Every row comes from one small tree of marks. The marks that hang from a mark follow it in brackets, in alphabetical order. Every link used is in the known rows. Which tree was each row made from?
Known rows:
duge(fitalup paku susa(memu) tuki(lele)): [ 1.83  1.99  3.00 -1.13  1.73  1.10  5.05  2.95 -0.23 -1.29  0.16 -2.35
 -2.15  0.79  0.00  0.53 -3.48]
vetev(paku): [-0.71  0.46 -0.45  0.49 -0.58  0.05 -0.85  0.01  0.44  0.09 -0.11  0.12
 -0.04  0.29 -0.51 -1.08 -0.18]
paku(duge(fitalup susa tuki) vetev): [ 1.17  1.81  3.66 -0.28  0.87 -0.24  2.83  2.51  0.30 -1.48  0.66  0.27
 -1.39  0.08 -1.85  2.95 -2.85]
duge(paku susa(memu) tuki): [ 1.81  1.41  2.67 -0.98  0.84  0.58  3.03  2.16  0.64 -1.00 -0.33 -0.68
 -1.49  0.80 -1.51  0.10 -2.95]
tuki(duge(susa) lele): [ 0.12  0.33 -1.35  0.87  0.46  0.30  3.36  1.18 -0.64 -0.64 -0.44 -0.55
 -2.01 -0.33  1.57 -0.76 -0.88]
lele(tuki(duge)): [-0.22 -0.12 -1.19  0.78  0.72  0.57  2.52  1.11  0.02 -0.22  0.99 -1.15
 -0.72  0.06  0.73  0.36 -0.54]
paku(duge(fitalup susa(memu) tuki(lele)) vetev): [ 1.37  2.77  3.53 -0.42  0.70 -0.10  4.58  2.76  0.16 -1.50  0.66 -1.33
 -1.58  0.32 -1.82  2.27 -2.92]
tuki(duge(fitalup paku(vetev) susa) lele): [ 1.00  0.94  0.63  0.09  1.81  0.73  4.12  2.45 -0.06 -1.46 -0.48 -1.22
 -2.84 -0.12  1.79  0.96 -2.12]
tuki(duge(fitalup paku susa) lele): [ 0.74  0.47  0.47  0.06  1.59  0.83  5.15  2.25 -0.30 -1.12 -0.76 -1.56
 -2.66 -0.09  2.73  0.00 -1.98]
duge(susa): [ 0.62  0.00  0.57  0.06  0.26  0.32  0.22  0.86 -0.18 -0.52 -0.31  0.90
 -0.65  0.27 -0.45 -0.37 -1.45]
duge(fitalup paku(vetev) tuki): [ 1.19  1.40  2.75 -0.94  1.91  0.47  1.76  1.97  0.39 -1.14  0.73 -1.12
 -1.39  0.26 -0.73  2.78 -2.20]
memu(susa): [-0.52  0.14  1.17 -0.54 -0.63 -0.04  0.10 -0.61  0.69 -0.14 -0.11  0.67
 -0.72 -0.25  0.01 -0.91  0.02]
paku(duge(fitalup susa tuki(lele)) vetev): [ 0.98  2.19  2.74 -0.04  0.81 -0.25  3.74  2.70 -0.14 -1.51  0.59 -0.44
 -1.72 -0.05 -1.36  2.72 -2.68]
duge(susa tuki): [ 0.84  0.76  1.09 -0.05  0.64  0.35  1.09  1.47 -0.42 -0.80  0.46  0.54
 -1.19  0.33 -1.43  0.48 -2.17]
susa(memu): [ 0.53  0.74  0.94 -0.45 -0.19  0.18  1.04  0.12  0.34 -0.01  0.08 -1.20
  0.16  0.45 -0.53 -0.59 -0.23]
vetev(paku(duge(fitalup susa(memu) tuki))): [ 0.39  2.09  3.35 -0.09 -0.14  0.08  3.45  2.04  0.67 -0.89  0.24 -0.80
 -1.06  0.70 -1.52  0.01 -2.79]

Which tree is each row?
[ 1.93  2.28  1.79 -0.74  0.93  0.42  3.06  2.56  0.44 -1.39 -0.10 -1.16
 -2.02  0.59 -1.90  0.84 -2.86]
duge(paku(vetev) susa(memu) tuki(lele))
[ 0.05  2.34  1.44  0.39 -0.97 -0.33  3.60  1.77  0.58 -0.68 -0.28 -0.77
 -1.13  0.43 -1.76 -0.74 -2.09]
vetev(paku(duge(susa(memu) tuki(lele))))
[ 2.11  2.48  3.15 -1.09  1.93  1.01  3.96  3.16  0.04 -1.69  0.46 -2.02
 -2.26  0.81 -0.99  1.64 -3.53]
duge(fitalup paku(vetev) susa(memu) tuki(lele))
[ 0.96  1.13  3.19 -0.13  0.50 -0.25  1.97  1.98  0.55 -1.23 -0.06  0.64
 -0.92  0.02 -0.90  2.18 -2.19]
paku(duge(fitalup susa) vetev)
[ 0.49  0.22 -0.08  0.08  0.90 -0.10  1.88  0.89  0.97 -0.68 -0.66 -0.43
 -1.60 -0.34  0.72  0.87 -0.49]
tuki(duge(paku(vetev)))
[ 1.47  0.47  1.39 -0.44  0.83  0.25  0.27  1.68  0.89 -1.07 -0.93  1.12
 -1.28  0.28 -0.86  0.73 -2.12]
duge(paku(vetev) susa)
[ 1.34  2.01  2.34 -0.58  1.40  1.11  4.00  2.45 -1.01 -1.16  1.02 -2.14
 -1.62  0.79 -0.48  0.49 -2.87]
duge(fitalup susa(memu) tuki(lele))
[ 1.02  1.28  3.79 -0.60  0.15  0.08  3.84  1.82  0.52 -0.86 -0.35 -0.71
 -0.64  0.43 -0.39  0.50 -2.21]
paku(duge(fitalup susa(memu)))
[ 1.43  1.45  1.36 -0.28  1.69  0.91  4.85  2.56  0.23 -1.45 -0.42 -2.17
 -2.69  0.26  1.31  0.50 -2.27]
tuki(duge(fitalup paku(vetev) susa(memu)) lele)
[ 0.71 -0.09 -0.14  0.36  1.25  0.89  3.57  2.27  0.49 -0.78  0.06 -0.60
 -1.65  0.30  0.77  0.11 -2.17]
lele(tuki(duge(paku susa)))
[ 1.03  2.27  3.29 -0.50  0.44  0.07  5.71  2.50 -0.18 -1.11  0.35 -1.82
 -1.43  0.31 -0.63  1.04 -2.81]
paku(duge(fitalup susa(memu) tuki(lele)))
[ 0.61  0.34  0.60  0.12  1.95  0.94  3.25  2.19  0.61 -0.90  0.96 -1.78
 -1.41  0.23  1.06  1.92 -1.67]
lele(tuki(duge(fitalup paku(vetev))))
[ 0.24  1.45  2.87  0.01 -0.40  0.11  2.71  1.60  0.90 -0.67 -0.43 -0.53
 -0.62  0.66 -0.74 -0.63 -2.20]
vetev(paku(duge(fitalup susa(memu))))
